Each row comes from the steps of one path. Every step used is in the known rows, and no mark comes twice. Write the path behind each row, first mark first.
Known rows
T -> N: [-1.55  0.15 -0.83  0.65  0.58  2.42 -1.33  0.69  0.75 -0.75 -0.49  0.20
  0.35  0.49  2.68  0.46  0.54  1.89 -0.25  0.37 -1.67  0.20  1.25 -0.72
  0.49]
N -> T -> X -> S: [ 1.23  0.09 -1.08 -1.38  0.49 -0.51 -0.87  0.34 -1.11 -1.54 -0.76  0.03
 -2.22  0.66 -2.23 -0.15  0.96 -0.61  0.91 -3.43  0.42  0.11 -2.49 -2.02
 -0.47]
X -> S -> J -> N: [-1.72 -0.89  1.18 -0.04  0.05 -0.81  0.84 -0.18  0.52 -0.18 -0.99 -0.73
  0.48  1.30  3.46 -0.65  0.55 -1.33 -1.18  2.97 -0.94 -0.03 -1.42 -0.24
 -0.04]
T -> R: [-0.50 -0.28 -0.29  0.28  0.24  1.46 -1.39 -0.16  0.04  1.12 -0.71  0.74
 -0.04  0.62 -0.11  0.34 -0.85  3.32  0.19  0.08 -0.99 -0.48  1.27 -0.09
  0.47]
B -> T -> R: [-1.41  0.39  1.39 -0.42  0.02  1.35 -1.97 -0.91 -0.35 -1.20 -0.85  1.63
 -1.39  0.29  0.59  0.24 -1.21  1.49  0.75  1.77 -0.94  0.50  2.21  0.99
  0.31]
N -> T: [-1.48  0.71 -1.15 -0.66  0.62  0.40 -1.39  0.91 -0.42 -0.56 -0.92  1.02
 -0.17  0.49 -0.07  1.01 -0.46  0.12  1.01 -2.96  1.42  1.26 -1.18 -1.22
  0.43]
N -> J -> B -> T: [-0.72 -1.49  0.26 -1.03  0.28 -0.59 -0.62  1.06 -0.17  0.84  0.29  0.22
  1.40 -0.39  0.66  0.16 -0.82 -1.87  1.36  1.45 -0.72  0.66  1.23  0.51
  0.33]
B -> J: [ 0.18  0.22  0.81 -0.55  0.22  0.56 -0.05 -0.22  0.20 -0.08  0.21  0.81
  1.91 -0.21  2.32  0.95 -1.79  0.55  0.17 -1.63 -1.98  0.92 -0.83 -0.09
  0.37]
S -> J -> T: [-0.50  1.44 -0.73  0.91 -0.58  0.00  0.63 -0.40  0.68 -1.13 -0.57 -0.74
  1.63  1.31  1.38  0.30 -0.77 -0.64 -0.88  2.23  1.61  0.81  1.63 -0.07
  0.05]
B -> T -> N -> J -> S: [-2.26  0.49 -0.92 -0.38  0.62  0.48 -1.35  0.34 -0.86 -1.59  0.09 -0.09
 -0.57 -2.93  0.34 -0.26  0.38 -1.61  0.59  2.51  1.37  0.05  4.67  1.24
  0.09]
J -> N -> T -> R: [-3.53 -1.41 -1.44  1.86  0.14  0.61 -0.06 -0.21 -0.81  2.51 -0.73  1.97
  0.09 -3.07 -3.79  0.28 -0.82 -0.64  0.96 -0.54  0.13  0.60  0.01  0.74
  0.52]
T -> J -> S -> R: [-0.68 -0.29  0.66  0.20 -0.34 -0.89  0.68 -0.55 -0.49  3.77  2.70  0.10
 -0.83 -1.80 -0.17 -0.26 -0.50  2.99 -0.03 -1.37  2.25 -1.57 -0.67  0.75
  0.15]
B -> J -> T -> X -> S: [ 3.19 -0.13 -0.73  0.50 -0.42 -0.46  1.21 -1.19 -0.29 -2.17  0.35 -0.91
 -0.35 -0.33 -2.62 -0.06  0.17 -2.69 -0.21 -0.83 -2.02  0.02 -0.95 -0.27
 -0.68]
X -> S -> J -> T -> N: [-0.45  0.97 -0.31  0.96 -0.30  0.69 -0.10 -0.56  1.41 -4.06 -1.43 -2.17
 -0.18  0.44  0.50 -0.86  0.53 -1.85 -1.82  3.57  0.19 -0.50  1.18 -0.43
 -0.49]
B -> J -> T: [ 0.26  0.76 -0.65  1.15 -0.34  0.50  0.58 -0.67  0.25 -1.19  0.46  0.16
  1.78 -0.82 -1.04  1.18 -1.53 -2.00 -0.03 -0.64 -1.17  1.26  0.23  0.48
  0.15]
S -> T -> N -> J: [-0.34  1.14 -0.34  0.21 -0.16  0.76  0.89  0.42  0.35 -0.10 -0.70  0.33
  0.77 -1.52  0.29 -0.19  0.63  0.72 -0.52  0.70  2.11  0.08  1.39  1.10
 -0.02]
J -> T -> X -> S: [ 2.25  0.14 -1.88  0.54 -0.29 -0.07 -0.20  0.02 -0.31 -2.06 -0.30 -1.13
 -1.37  2.35 -2.37 -0.01  1.90 -1.33 -0.14 -0.13 -0.78 -0.28 -0.20 -1.00
 -0.46]
T -> J -> N: [-1.29 -2.53 -0.68  0.81 -0.39 -0.04  1.60  0.16  0.50  4.26  0.95  1.54
  0.97 -0.87  2.22  0.14  0.47  0.00  0.00 -0.90 -2.27  0.59 -1.19  0.58
  0.43]
T -> N -> J: [-1.61 -0.40 -1.95  0.09  0.33  1.66 -0.28  1.08  0.22  0.81 -0.52 -0.03
  0.96 -1.08  1.65  0.09 -0.38  0.68  0.18  1.60 -0.04  0.36  2.33 -0.49
  0.26]
B -> T -> J: [-0.21 -0.23  1.16 -1.61 -0.37  0.20 -0.55 -0.61  0.28 -0.17  0.41  1.72
 -0.90  0.44  2.78  0.16 -0.50  0.29  0.53 -0.46 -1.16  1.12 -0.22  0.52
 -0.02]
T -> X -> S: [ 2.21 -0.30 -0.46 -1.13  0.40  0.23 -0.68  0.45 -0.32 -0.95 -0.36 -0.55
 -1.44  3.10  1.43 -0.21  1.58  1.29  0.07 -1.40 -1.75 -0.66 -1.11 -1.53
 -0.35]
N -> J -> B -> T -> X -> S -> R: [ 0.87 -2.13  1.63 -0.78 -0.49 -1.47  0.96 -0.45 -1.29  1.18  1.67 -0.72
 -1.72 -1.15 -2.50 -1.31  0.10 -1.40  1.39  3.17  0.59 -1.09 -1.03  0.45
 -0.58]
N -> J -> B -> T -> X: [ 1.24 -1.94 -0.61 -0.53  0.04 -0.81  0.70  0.47 -0.97  2.14  1.06  0.45
  0.88 -0.75 -0.94 -0.24  0.42 -1.65  1.71  0.92 -0.99  0.48  1.95  0.46
  0.00]
S -> J: [-0.74  0.88  0.61 -0.69 -0.02  0.02  0.09 -0.10  0.57  0.31 -0.79 -0.13
  1.60  1.81  4.33  0.20 -0.79  2.12 -0.68  1.28  0.79  0.50  0.40 -0.78
  0.22]
J -> B -> T -> N: [-1.42 -0.96  1.19  0.84  0.59  1.70 -1.63  0.61  0.73 -1.51  0.03  0.18
  0.08  0.03  0.97  0.18  0.74 -0.62  0.42  1.16 -2.94  0.39  1.62  0.51
  0.45]
N -> J -> S: [-0.74  0.28 -1.98 -0.88  0.60 -0.93 -0.66  1.57 -0.93  1.55  0.40 -0.55
  1.13 -0.67  0.32  0.27 -0.32  0.20  0.48 -0.68  2.10 -0.58  2.61 -0.08
  0.30]

Which path is each row?
[ 0.07 -1.77 -1.10 -0.47  0.49 -0.58  0.08  1.89  0.28  3.16  0.37 -0.51
  2.73 -0.08  0.02  0.23 -0.89  0.21  0.78 -0.41 -0.53 -0.14  0.36 -0.53
  0.50]
N -> J -> B
[ 1.23  1.96  2.08  0.17  0.27 -1.31  0.77 -0.80 -0.37 -0.65  0.95  0.39
  0.83 -1.77 -1.26  0.51 -0.61  0.50 -0.65 -3.60  1.46 -0.34 -0.35  1.88
 -0.01]
B -> J -> S -> T
[-0.98  0.21  2.09 -0.85 -0.01  0.50 -1.12  0.12 -0.11 -0.60  0.29 -0.64
 -2.33  2.10  1.41 -0.05 -0.26  1.92 -0.18  1.03  0.76 -0.97 -3.03 -0.75
  0.07]
X -> S -> R
[ 0.73 -0.25  0.87 -0.50 -0.30  0.20  0.42 -0.51 -0.82  0.41  1.07 -0.44
 -2.60  1.60  0.28 -0.44  0.93  2.27  0.16  0.69  0.43 -1.27 -2.65 -0.90
 -0.33]
T -> X -> S -> R
[ 0.61  0.11 -0.31  2.03 -0.61  0.93  0.30 -1.66  0.22 -0.15 -0.04  0.49
  1.12 -2.70 -3.87  0.52 -2.63 -0.66 -0.01  0.58 -1.36  0.23  1.72  1.37
  0.07]
B -> J -> T -> R
[ 1.70  0.65  1.39 -0.72 -0.61 -0.43  1.20 -0.48  0.89  1.77  0.25  1.31
 -0.19  0.66  0.95 -0.04  0.21  2.25 -0.76 -3.13  0.86  0.16 -2.06  0.84
 -0.11]
S -> T -> J
[ 1.62  1.22  2.41 -0.54 -0.07 -0.09 -0.90 -0.80  0.39 -1.93 -1.58  0.12
 -2.19  1.75 -1.91 -0.64  0.30  2.25 -1.03 -0.64  0.63 -1.49 -1.63  0.75
 -0.36]
X -> S -> T -> R
[-1.35  1.37 -1.24  2.05 -0.52  1.37  0.55 -0.53  1.20 -1.69 -0.80 -1.10
  1.24 -0.54  0.82 -0.16 -0.15 -0.75 -1.24  3.60  0.81  0.43  2.90  0.12
 -0.04]
S -> J -> T -> N
[ 1.40 -2.47  0.14 -0.22  0.00 -0.54  0.17  0.95  1.21  4.20  1.29  0.04
  1.63  0.05  0.49 -0.05 -0.48  1.55  0.07 -2.86 -2.51 -0.49 -1.79 -0.51
  0.31]
T -> J -> B
[-0.60 -0.78  1.50 -0.32  0.56  0.16 -1.61  0.81  0.31 -0.57  0.13  0.50
  0.34  1.74  1.63  0.58 -0.03 -0.40  0.92  0.51 -2.16  0.76  0.31  0.31
  0.52]
J -> B -> T
[-1.31  0.80 -2.14  2.25 -0.05  2.43 -0.85  0.37  0.76 -1.62 -0.39 -0.51
  0.42 -0.04 -0.57  0.64  0.75 -0.64 -0.43  1.19 -0.75  0.52  2.36  0.01
  0.33]
J -> T -> N
[-0.51 -0.06 -1.49 -0.75  0.39 -1.57 -0.49  0.44 -0.78  1.73  0.70  0.46
 -0.51 -2.77 -2.88  0.04 -0.33 -0.13  0.51 -5.56  2.39 -0.21 -0.62 -0.46
 -0.05]
N -> T -> J -> S
[-0.98 -1.36 -1.51  0.48  0.23 -0.63  0.75  0.18 -1.25  0.41 -0.35  0.58
 -1.34 -0.75 -2.83 -0.21  1.95 -2.96  0.93 -1.71 -0.80  0.35 -2.46 -0.91
 -0.24]
J -> N -> T -> X -> S
[ 2.99  0.51  2.40 -1.90 -0.44 -1.26  0.59 -0.35  1.07 -0.40 -0.39  0.24
 -1.81  1.71  0.11 -0.71  0.76  1.22 -1.27 -3.08  0.20 -0.78 -4.07  0.19
 -0.63]
X -> S -> T -> J
[ 1.69  0.04  0.75  1.31 -1.07 -0.53  2.14 -2.10 -0.79 -0.85  1.82 -0.75
 -1.35 -1.62 -3.80 -0.27 -0.48 -1.68 -0.06  1.17  0.16 -0.75 -2.40  0.49
 -0.66]
B -> J -> T -> X -> S -> R
[ 1.57 -0.19 -4.04  0.88 -0.63 -0.04  1.54  0.20 -0.90  1.49  0.54 -0.27
  1.14 -0.59 -2.57  0.20  0.60 -1.35  0.84  0.69  1.18  0.48  2.66 -0.08
 -0.14]
N -> J -> T -> X
[-1.52 -0.03 -2.34  0.18  0.79  0.53 -0.77  1.38 -0.41  1.08  0.31 -0.93
  0.92 -2.55 -0.08 -0.16  0.31  0.39  0.05  0.95  1.27 -0.88  3.94  0.12
  0.25]
T -> N -> J -> S
[ 2.24  1.47  0.31  0.09 -0.27  0.09  1.25 -0.31 -0.38  0.45  0.23  1.01
 -0.29  2.00  0.11  0.29  2.08  2.54 -0.02 -2.46  0.78  0.01 -0.54  0.58
 -0.09]
S -> T -> X
[-1.52 -0.35  2.17  0.83  0.18  0.67 -0.52 -0.41  1.16 -1.33 -0.30 -0.47
  1.22 -0.76  2.70 -0.62 -0.17 -0.61 -0.37  3.55 -1.42  0.28  1.97  0.65
  0.08]
S -> J -> B -> T -> N
[ 2.66 -1.00  1.85  0.20 -0.46 -1.27  1.52  0.24  1.38  3.50  1.03  0.55
  1.00  0.05 -1.13 -0.31  0.13  1.60 -0.54 -4.08 -0.47 -0.45 -2.65  0.98
 -0.02]
S -> T -> J -> B
[ 0.58  1.17  0.29 -0.24 -0.31 -0.75  0.09 -0.33  0.87 -3.07 -1.25 -1.87
 -0.04  2.23  0.76 -0.42 -0.02 -1.81 -1.40  2.37  1.03 -0.09 -0.37 -0.85
 -0.43]
X -> S -> J -> T
[ 0.00 -1.83 -0.42  0.65  0.00 -1.28  1.91 -0.96 -1.29  0.47  0.24  1.01
 -0.34 -3.41 -3.66 -0.24  0.10 -4.29  0.81 -2.45 -1.76  0.64 -3.32 -0.06
 -0.46]
B -> J -> N -> T -> X -> S
[-2.36  0.86  0.62 -0.02  0.40  2.41 -1.81 -0.11  0.35 -2.91 -0.59  0.92
 -1.02  0.29  3.04  0.47  0.62  0.01  0.33  2.54 -1.68  1.22  2.07  0.39
  0.32]
B -> T -> N
[ 1.35  0.67  1.97 -1.98 -0.25 -0.93  0.26 -1.52 -0.49 -3.20 -0.81 -0.31
 -1.98  1.94  2.81 -1.10  0.97 -0.90 -0.17  2.89 -0.44  0.02  0.08 -0.50
 -0.78]
B -> T -> X -> S -> J
[-0.14 -0.15 -2.80  1.23 -0.55  0.55  0.00 -0.09 -0.25  1.60 -0.56 -0.10
  0.96 -2.03 -4.18  0.04 -1.63 -0.54  0.43  2.35  1.68 -0.05  3.43  0.83
  0.04]
N -> J -> T -> R
[-2.63 -0.75  0.14  1.11 -0.12 -0.25  1.67 -0.17  0.34  2.24 -0.24  0.54
  2.02  0.18  3.80  0.07  0.09 -0.23 -0.72  2.75 -0.34  0.80  0.17  0.39
  0.46]
S -> J -> N
[ 1.14  0.30 -0.53  1.14 -0.89  0.00  1.04 -0.91 -0.73 -0.74  1.28 -1.02
 -2.52  0.76 -3.07 -0.36  1.16 -0.06  0.00  1.45  1.24 -1.07 -1.39 -0.27
 -0.49]
J -> T -> X -> S -> R
[-0.43  0.21 -2.93  0.42 -0.35  0.11  0.21  0.86 -0.14  0.52 -0.19 -0.38
  1.53 -0.27 -0.67  0.62 -0.55 -1.76  0.39  1.50  1.57  0.88  2.04  0.03
  0.20]
N -> J -> T
[ 1.60  1.74  2.23 -1.41  0.19 -0.37 -0.78  0.35  0.47 -2.63 -1.31 -0.14
 -1.66  3.48  1.11  0.01  1.15  0.91 -1.05 -1.69  0.63 -0.50 -3.15  0.00
 -0.28]
X -> S -> T
[ 1.41  0.64 -0.12 -1.61 -0.01 -1.56  0.62 -0.69 -0.69 -1.48 -1.27 -0.58
 -1.04  0.19 -0.95 -0.90  0.48 -0.93 -0.07 -1.44  1.94 -0.10 -1.97 -1.88
 -0.79]
N -> T -> X -> S -> J
[ 0.52 -0.40  3.42 -1.75  0.27 -1.47 -0.94 -0.21  0.90 -2.82 -0.83 -1.24
 -0.28  2.03  1.88 -0.89 -0.46 -1.75 -0.53  2.67 -1.32 -0.24 -1.00 -0.24
 -0.35]
X -> S -> J -> B -> T
[ 0.01  0.60  0.42 -0.20  0.77 -0.53 -0.55  0.02 -0.56  0.01  0.93 -0.05
  1.63 -1.49  0.22  0.75 -1.21  0.33 -0.12 -2.55 -0.60 -0.21  0.69  0.37
  0.30]
B -> J -> S
[ 0.27  0.90  1.47 -1.82  0.24 -0.69 -0.50 -0.01  0.83 -2.04 -1.48 -1.22
 -0.32  3.01  3.88 -0.52 -0.18  0.83 -1.16  1.51  0.04 -0.50 -1.60 -1.42
 -0.28]
X -> S -> J
[ 0.44  2.36  0.92  0.13  0.48 -0.84 -0.38  0.42 -0.41 -0.62  0.33  0.10
 -0.25  1.31 -0.45  0.47  1.17  1.86 -0.71 -2.87  2.81 -0.65  0.61  1.11
  0.20]
J -> S -> T
[-2.00  1.01  0.69  0.68  0.33 -0.10 -0.75  0.22 -1.02  1.37  1.93 -0.34
 -0.83 -0.35  0.21  0.40 -0.36  2.82  0.22 -0.09  2.83 -1.20  0.24  0.35
  0.54]
J -> S -> R
[-0.17 -0.44 -1.10 -1.07 -0.06 -0.37 -0.24  0.30 -0.04  1.88 -0.17  1.41
 -0.02 -1.24 -0.82  0.32 -0.97  0.30  0.72 -4.60  0.83  0.99 -2.14 -0.98
  0.11]
N -> T -> J
[-0.80 -2.08 -1.50  0.83  0.58  0.89 -0.33  1.74  0.87  2.46  0.15 -0.84
  2.33 -1.83 -0.45 -0.20 -0.19  0.02  0.38  0.82 -1.43 -0.54  1.80 -0.34
  0.39]
T -> N -> J -> B
